What can hang from each mark
J911: J122 J746
J746: J94 J911
J122: J94 J911 J940
J940: J122 J703
J703: J940
J94: J122 J746
J76: J911

Each row was made from one small tree. The marks that hang from a mark follow it in brackets, in the order of their numbers. Every link used is in the known rows. Write each row's tree.
Known rows
J122{J94{J746}}: [ 1.74 -1.56  0.82  2.79  3.25  0.99  0.68 -0.50  0.88  1.48 -0.84 -0.99
  0.98  1.71 -1.10  0.13  3.45]
J746{J94 J911}: [-0.51  0.96  0.43  3.07 -3.92  0.52  0.01 -0.14 -1.12  0.67  0.45  0.35
 -0.72  1.32 -0.17 -1.93  3.07]
J76{J911{J122{J940{J703}} J746{J94}}}: [ 1.84 -0.62 -0.75  3.79  1.23  2.52 -0.76  0.81 -0.11 -0.18  0.86  0.14
 -2.88  0.35 -0.32 -5.06  5.83]
J746{J94 J911{J122{J940{J703}}}}: [-1.40  1.63 -0.62  4.24 -2.24  1.11 -1.31  2.04 -3.05  0.03  0.66  0.04
 -2.63  0.64 -0.65 -3.14  4.90]
J122{J94 J911{J746}}: [ 3.89 -1.82  2.87  1.58  7.22  0.38  0.74 -0.61  2.07  0.44 -0.30 -2.41
 -0.77  2.05 -1.69 -0.48  4.67]
J911{J122{J940{J703}} J746{J94}}: [ 1.16  0.19 -0.22  3.50  1.40  2.00 -1.52  2.11 -1.70 -0.45  0.98 -0.20
 -2.42  0.07 -0.23 -3.99  5.71]
J94{J122 J746}: [-0.24 -1.91  2.30  2.56 -0.11  2.67  0.71  0.73 -0.92  0.43 -0.31  0.13
  0.48  1.24 -1.23 -2.45  2.01]
J940{J122{J94 J911} J703}: [ 2.94 -2.35  1.74  3.41  5.31  0.47 -1.64 -1.22  0.12  3.54  0.10 -3.45
 -1.10  2.04 -0.99  0.00  5.34]
J940{J122{J911} J703}: [ 2.11 -2.08  1.63  3.27  2.98  1.69 -1.97 -1.09 -0.92  3.46  0.45 -2.28
 -1.70  2.04 -0.63 -0.83  4.01]
J746{J94 J911{J122{J940}}}: [-1.03  1.13  0.08  3.16 -1.49  0.36  0.43  1.98 -2.60 -0.66  0.30  0.38
 -2.20  0.44 -1.04 -2.83  4.34]
J911{J746}: [ 2.72 -1.04  1.19  1.58  2.10  2.43  0.35 -0.22  0.42  0.69  0.33 -0.73
 -0.81  1.68 -0.23 -2.60  2.81]
J122{J94 J911{J746} J940{J703}}: [ 2.86 -1.95  1.07  3.81  7.11  1.97 -1.60  2.02  0.71  0.55 -0.46 -2.64
 -2.81  2.79 -2.13 -0.45  5.68]
J940{J122{J94} J703}: [ 2.72 -1.89  0.38  3.51  2.71  1.02 -1.74 -0.94 -0.30  3.86  0.26 -3.00
 -0.52  1.76 -0.09 -0.97  4.86]
J122{J911}: [ 2.17 -1.32  2.41  1.52  2.94  1.64  0.37  0.03 -0.13  1.38 -1.08 -0.55
 -1.01  2.44 -1.80 -0.19  2.90]
J940{J122{J911}}: [ 2.68 -2.73  2.56  1.74  4.16  0.70  0.38 -1.13 -0.27  2.52  0.06 -1.81
 -1.18  1.78 -1.16 -0.47  3.29]
J746{J911}: [ 0.11  0.37  0.73  2.41 -1.15  1.72  0.55 -0.12 -1.09  1.09 -0.03 -0.57
 -1.28  2.19 -0.72 -1.72  2.10]
J703{J940}: [ 2.62  0.08  0.58  2.46 -0.67  1.41 -0.33 -0.33 -0.33  3.16 -0.33 -1.33
 -0.89  1.80 -0.90 -2.82  3.30]
J94{J122{J911} J746}: [ 0.01 -2.32  3.62  2.40  2.45  2.17  0.78  0.47 -0.45  0.08 -0.43 -0.28
 -0.14  1.55 -2.20 -1.42  2.48]
J703{J940{J122{J94{J746{J911}}}}}: [ 1.75 -1.11  0.75  4.04  2.49 -0.86  0.10 -2.37  0.42  3.54  1.44 -3.63
 -0.56  1.08 -0.66 -2.32  4.37]

Which tree is each row?
[ 2.51 -3.50  2.52  2.69  7.04 -0.44  0.68 -1.91  1.07  2.35  0.15 -2.64
  0.06  1.48 -1.45  0.75  4.25] => J940{J122{J94{J746} J911}}
[ 1.47 -2.60  3.27  2.01  4.22  2.61  0.59  3.10 -0.57 -1.16 -0.45 -1.06
 -2.64  2.14 -2.67 -2.74  3.43] => J94{J122{J911{J746} J940}}
[-2.74 -1.00  0.50  5.23 -1.24  3.59 -1.24  2.73 -2.55 -0.07  0.45 -0.49
 -2.16  2.05 -1.65 -2.87  2.57] => J94{J122{J940{J703}} J746{J911}}
[ 0.43 -1.58  0.08  4.91  2.47  0.76 -1.53 -1.87 -0.39  3.17  1.40 -3.04
 -0.53  1.45  0.02 -0.92  4.27] => J940{J122{J94{J746{J911}}} J703}
[ 3.21 -1.37 -0.34  3.37  5.51  2.41 -0.11  0.65  0.94  0.17  0.18 -1.63
 -2.80  0.98 -1.07 -4.14  6.07] => J76{J911{J122{J94 J940{J703}} J746}}
[ 2.42 -1.01  2.39  2.02  2.56  0.80 -0.04 -0.50  0.82  0.11  0.43 -0.41
 -1.03  1.37 -0.86 -1.51  4.11] => J122{J911{J746{J94}}}
[ 1.91 -1.97  4.12  1.31  3.38  2.09  0.82  0.77  0.09 -0.44 -0.01 -1.21
 -1.22  1.67 -1.86 -3.04  3.15] => J94{J122{J911{J746}}}
[ 1.96 -2.84  1.55  4.29  5.94  0.54 -1.67 -1.84  0.41  3.31  0.60 -3.12
 -0.43  1.68 -0.89  0.40  5.07] => J940{J122{J94{J746} J911} J703}
[-2.29 -1.53  1.29  3.92 -0.24  2.75  0.70  2.72 -2.06 -0.88  0.07 -0.10
 -1.73  1.86 -2.05 -2.57  1.91] => J94{J122{J940} J746{J911}}
[ 1.42 -0.92  2.26  2.04 -1.04  1.52  0.21  0.68 -0.14 -0.56  0.76 -0.01
 -0.27  0.62 -0.22 -4.09  3.70] => J911{J746{J94{J122}}}
[-0.78  0.98 -0.28  3.54  0.48  2.32 -0.76  2.07 -3.03  0.46  0.24 -0.95
 -3.19  1.42 -1.25 -2.95  3.77] => J746{J911{J122{J940{J703}}}}
[ 0.27 -1.59  2.51  2.77 -0.42  1.25  0.02  3.11 -1.44 -0.52 -1.00  0.46
 -1.56  1.62 -2.32 -1.75  4.06] => J746{J94{J122{J911 J940}}}
[ 3.55 -1.44  2.06  2.99  2.53 -0.77 -0.64 -2.05  0.68  2.81  1.76 -2.71
 -1.49  0.67 -0.47 -3.31  5.25] => J703{J940{J122{J911{J746{J94}}}}}
[ 0.64 -0.94  0.85  3.78 -1.32  2.72 -1.73  2.61 -1.14 -0.43  0.72 -0.21
 -1.82  1.19 -0.45 -4.11  4.47] => J911{J746{J94{J122{J940{J703}}}}}
[-2.17  0.42  0.40  4.70 -4.75  2.04 -1.52  3.00 -2.77 -0.13  0.37  0.04
 -2.30  1.64 -1.14 -3.42  3.89] => J746{J94{J122{J940{J703}}} J911}
[-0.97  0.25  0.89  2.88  1.24  1.42  1.06 -0.82 -1.46  0.20  0.78 -0.26
 -0.61  0.53 -0.80 -2.25  2.66] => J94{J746{J911{J122}}}
[ 1.94 -2.07 -0.05  3.10  5.03  1.62  1.57  0.65  0.62  0.25 -0.87 -0.43
 -1.41  0.97 -1.89 -2.35  4.88] => J76{J911{J122{J94{J746} J940}}}
[ 3.62 -2.54  2.02  3.29  6.97  0.55 -1.64 -1.67  1.01  2.63  1.11 -3.98
 -1.48  1.72 -0.57 -1.10  5.64] => J940{J122{J94 J911{J746}} J703}
[ 1.01 -2.06  2.44  3.28  3.35  3.48 -1.30  3.08 -1.08 -0.40 -0.08 -1.39
 -3.09  2.29 -2.25 -3.01  4.05] => J94{J122{J911{J746} J940{J703}}}
[ 1.90 -1.75  1.48  2.86  3.45  1.36 -0.30  2.11  0.00 -0.66 -0.06 -0.17
 -2.53  1.91 -1.72 -1.14  4.45] => J122{J911{J746{J94}} J940}
[ 0.78 -2.33  3.00  2.10  2.54  2.45  0.57  3.55 -1.47 -0.32 -1.43 -0.54
 -2.30  2.47 -3.14 -1.67  3.12] => J94{J122{J911 J940}}
[ 2.55 -0.61  0.25  3.01  6.12  1.86 -0.79  1.99 -0.59 -0.03  0.22 -2.15
 -2.34  0.79 -1.14 -3.07  5.99] => J911{J122{J94 J940{J703}} J746}
[-1.78  0.25 -0.47  4.57  1.11  2.61 -0.84  1.17 -2.50  0.35  0.75 -0.50
 -2.16  1.09 -1.02 -2.26  3.47] => J94{J746{J911{J122{J940{J703}}}}}
[ 1.73 -0.40  0.09  2.91  3.86  3.08 -1.14  2.23 -1.69 -0.05  0.58 -1.09
 -2.95  0.83 -0.74 -3.91  4.79] => J911{J122{J940{J703}} J746}
